Known rows, with every step that occurs
dava, dolok, gizof: [ 3.089  0.228  1.007  0.265 -0.403 -1.037 -3.342  1.066  0.542 -1.731
 -1.460 -6.528 -1.285  0.966 -0.467  3.907  4.115  0.033  0.971 -2.100
 -3.937]
mitilun, mogedes, fala, dolok: [ 0.892  3.966 -0.001 -0.964 -1.612  0.476 -4.252  0.938  0.666 -2.338
 -0.129 -2.346 -1.879  0.843 -0.429  2.170  1.699  3.840 -0.016 -2.355
 -1.749]
gikog, mitilun, mogedes, dava, dolok, gizof: [ 0.131  1.354  1.814  0.341 -1.320 -0.590 -4.979  0.974  1.991 -3.321
 -2.253 -4.524 -1.911  0.678 -0.907  6.994  2.289  3.758 -0.323 -1.669
 -1.626]
dava, dolok, fala: [ 2.556  0.533 -0.007 -0.694 -0.773  0.101 -3.618  1.397  1.158 -2.065
 -1.632 -2.898 -1.163  1.131 -0.999  3.736  3.997  0.421  1.257 -2.408
 -5.110]
mogedes, fala, dolok, dava: [ 2.186  3.605 -0.026 -2.411 -0.190 -0.252 -3.273  0.815  0.367 -3.041
  0.471 -2.081 -0.258  0.039 -0.055  1.072  2.865 -0.021  2.733 -2.908
 -1.479]
gikog, mitilun: [ 0.567 -0.998  0.829 -0.299 -2.028 -0.059 -4.454  0.869  2.350 -1.656
 -2.024 -0.759 -0.494  1.119 -1.186  6.893  1.328  1.098  0.789 -1.897
 -0.342]
mogedes, mitilun, gikog: [ 0.708 -3.750  1.024 -0.924 -2.945  0.517 -4.904  1.028  1.577 -1.585
 -0.808 -2.388  0.499  1.083  0.012  3.562  1.823  1.022  0.978 -1.420
 -2.638]
dava, mogedes, fala, dolok, gizof: [ 2.253  2.623 -0.486  0.673  0.274 -0.433 -3.264  0.722 -0.816 -2.490
  0.113 -3.716 -0.714  0.201 -0.915  2.100  4.556  0.931  0.847 -2.738
 -2.025]
dava, dolok, fala, mogedes, mitilun: [ 2.301  0.844  0.120 -0.569 -0.954  0.314 -4.727  1.635  1.469 -2.186
 -1.273 -2.642 -2.005  0.268 -1.124  3.243  4.473  1.178  1.327 -3.015
 -5.381]
fala, mogedes, dava: [ 1.998  3.800  1.831  0.381 -0.694 -0.765 -4.074  1.487  1.765 -3.724
 -0.047  0.238 -1.974  0.722 -1.548  1.745  2.319  1.785  0.864 -2.458
 -1.958]
biva, mogedes, fala, dolok, gizof: [ 1.443  3.677 -0.472 -0.574 -1.293 -0.090 -3.888  0.781 -0.001 -2.227
  1.107 -3.412 -0.341  0.646 -0.715  0.831  5.350  2.849  0.970 -3.504
 -1.502]
gikog, mitilun, mogedes, dava, dolok: [-0.311  1.449  1.656 -0.119 -1.843 -0.406 -5.068  1.164  2.226 -3.363
 -2.308 -2.499 -1.913  0.955 -0.992  6.942  1.946  3.637 -0.303 -1.734
 -1.517]
fala, mogedes, dava, dolok: [ 2.178  3.943  1.751  0.352 -0.512 -1.017 -4.172  1.726  1.543 -4.010
 -0.483 -1.354 -2.326  0.754 -1.475  2.049  3.610  1.344  1.031 -2.706
 -2.967]
dava, mogedes, mitilun, gikog: [ 1.097 -2.941  0.797  0.527 -2.063  0.065 -4.519  0.848  0.251 -2.094
 -1.129 -1.757 -0.131  1.070 -0.872  3.865  3.771  1.733  0.602 -1.772
 -3.082]
mogedes, dava, dolok: [ 2.090  2.201  1.735 -0.281 -0.155 -1.281 -3.382  1.533  1.052 -3.860
 -0.929 -2.571 -0.966  0.984 -0.547  2.843  3.049  0.061  1.100 -1.769
 -3.366]
gikog, mitilun, mogedes: [-0.236  0.013  1.160 -0.006 -2.659  0.308 -5.075  0.778  2.317 -1.892
 -2.163 -1.192 -1.712  1.228 -1.257  7.219  0.962  3.979 -0.352 -1.840
 -0.796]
biva, mogedes, dava: [ 1.012  2.702  1.468 -0.187 -1.597 -0.863 -3.801  0.974  0.802 -3.283
  0.367 -0.088 -0.580  1.443 -1.275  1.718  4.409  3.369  0.512 -2.631
 -2.108]
gikog, mitilun, mogedes, fala: [-0.501  1.071 -0.008 -0.342 -2.616  0.706 -5.256  0.803  2.242 -2.101
 -1.893 -0.966 -1.652  0.643 -0.889  6.435  0.948  3.922 -0.359 -1.830
 -0.267]
fala, dolok, dava, mogedes, mitilun, gikog: [ 1.701  0.314  1.906 -1.957 -0.493 -0.621 -3.697  0.675 -0.018 -3.359
 -0.107 -3.907  0.212  0.616 -0.458  2.541  4.721  0.835  3.069 -3.015
 -2.825]
mitilun, mogedes: [ 0.984  1.397  1.302 -0.191 -2.394  0.044 -4.184  0.813  1.226 -1.693
 -1.138 -1.210 -2.215  1.870 -0.968  3.805  1.136  4.365 -0.478 -1.675
 -2.688]
fala, dolok, dava, mogedes, mitilun: [ 2.101  1.444  1.941 -1.967  0.254 -1.076 -3.420  0.697 -0.415 -3.018
  0.108 -2.954 -0.492  0.476 -0.655  2.418  4.485  0.599  3.134 -3.245
 -2.940]

Rows
[ 1.861 -0.393  0.115 -0.626 -1.630  0.546 -4.974  1.640  1.762 -2.585
 -1.437 -3.445 -1.370  0.483 -1.028  3.220  4.685  1.444  1.331 -2.787
 -5.257]
dava, dolok, fala, mogedes, mitilun, gikog
[-0.321  2.289  0.715 -1.627 -1.752  0.235 -4.964  0.649  1.790 -2.997
 -1.398 -2.259 -1.548  0.294 -0.624  5.763  1.949  3.651  1.147 -2.556
 -0.327]
gikog, mitilun, mogedes, fala, dolok, dava
[ 0.794  2.651 -0.113 -0.416 -2.310  0.559 -4.372  0.832  1.038 -2.088
 -0.597 -0.950 -2.163  1.134 -0.483  2.792  1.223  4.251 -0.513 -1.786
 -2.081]
mitilun, mogedes, fala
[ 2.419  2.050  0.000 -0.259 -1.083  0.681 -4.094  1.276  1.954 -2.110
 -0.609  0.437 -1.761  0.605 -1.957  2.479  2.679  2.328  1.135 -2.887
 -3.731]
dolok, fala, mogedes
[-0.348  2.087  0.183 -0.768 -1.978  0.641 -5.149  0.935  1.952 -2.272
 -1.359 -2.073 -1.472  0.484 -0.808  5.927  1.318  3.522  0.006 -2.262
 -0.078]
gikog, mitilun, mogedes, fala, dolok
[ 2.004  3.185 -0.714 -1.244 -0.507  0.237 -3.562  1.080  0.437 -2.238
  0.373 -2.056 -0.261  0.367 -0.164  1.350  2.291 -0.117  1.481 -2.614
 -1.141]
mogedes, fala, dolok
[ 2.242  3.304  0.665 -0.162 -0.402  0.227 -4.041  1.439  1.973 -3.412
 -0.361  0.483 -1.715  0.287 -1.836  1.917  2.667  2.419  1.131 -2.635
 -3.723]
dolok, fala, mogedes, dava
[ 2.301  2.419  1.119 -0.444  0.193 -0.666 -3.482  1.546  1.181 -3.951
 -0.926 -2.468 -0.941  0.532 -0.819  2.700  3.376  0.558  1.138 -1.991
 -4.438]
mogedes, dava, dolok, fala
[ 2.215  1.514  0.768 -1.131 -0.351 -0.885 -3.060  0.319 -0.166 -3.447
 -0.558 -0.525 -0.888  0.542 -0.760  2.377  4.412  1.457  2.748 -2.509
 -2.644]
dolok, dava, mogedes, fala
[ 1.064  2.827  1.330 -0.222 -1.429 -1.074 -3.887  1.225  0.631 -3.679
 -0.082 -1.857 -0.907  1.358 -1.106  2.077  5.674  2.993  0.662 -2.822
 -3.139]
biva, mogedes, dava, dolok
[ 1.497 -1.520  0.760  0.539 -1.222 -0.358 -4.195  0.868 -0.047 -1.713
 -0.894 -0.770 -0.875  0.746 -1.044  3.733  3.531  1.447  0.543 -2.072
 -3.273]
dava, mogedes, mitilun
[ 1.158  3.859 -0.021 -1.870 -1.405 -0.250 -3.778  0.666  0.196 -2.972
  1.054 -1.451 -0.381  0.699 -0.643  0.661  5.593  2.836  2.027 -3.878
 -1.607]
biva, mogedes, fala, dolok, dava
[ 1.948 -0.821  1.957 -1.321 -0.578 -1.120 -3.619  0.399 -0.012 -2.904
 -0.765 -0.989 -0.876  0.673 -0.745  3.260  4.228  1.347  2.689 -2.491
 -3.601]
dolok, dava, mogedes, mitilun
[ 1.247  2.970  0.833 -0.452 -1.191 -0.544 -3.895  1.261  0.894 -3.718
 -0.106 -1.679 -0.909  0.987 -1.339  1.977  6.017  3.374  0.745 -3.060
 -3.997]
biva, mogedes, dava, dolok, fala
[ 1.921  2.752 -0.548  0.260 -0.091 -0.100 -3.381  0.915 -0.567 -2.611
 -0.047 -1.498 -0.695  0.569 -1.027  2.129  4.088  0.991  0.954 -2.762
 -1.892]
dava, mogedes, fala, dolok
[ 2.537  1.922  0.049 -0.320 -0.811  0.160 -4.150  1.616  1.549 -2.439
 -1.391 -2.426 -2.076  0.806 -1.532  3.254  4.531  1.243  1.315 -3.056
 -5.058]
dava, dolok, fala, mogedes
[ 1.155  3.217  1.389 -0.393 -0.966 -0.216 -4.192  1.311  1.288 -3.759
 -1.403 -2.531 -2.432  1.127 -0.948  3.273  2.632  4.285 -0.226 -1.780
 -4.491]
mitilun, mogedes, dava, dolok, fala
[ 1.049  4.159  0.669 -1.794 -1.226  0.090 -4.106  0.718  0.597 -3.050
 -0.065 -2.400 -1.903  0.657 -0.236  1.935  2.328  3.944  1.090 -2.562
 -2.112]
mitilun, mogedes, fala, dolok, dava
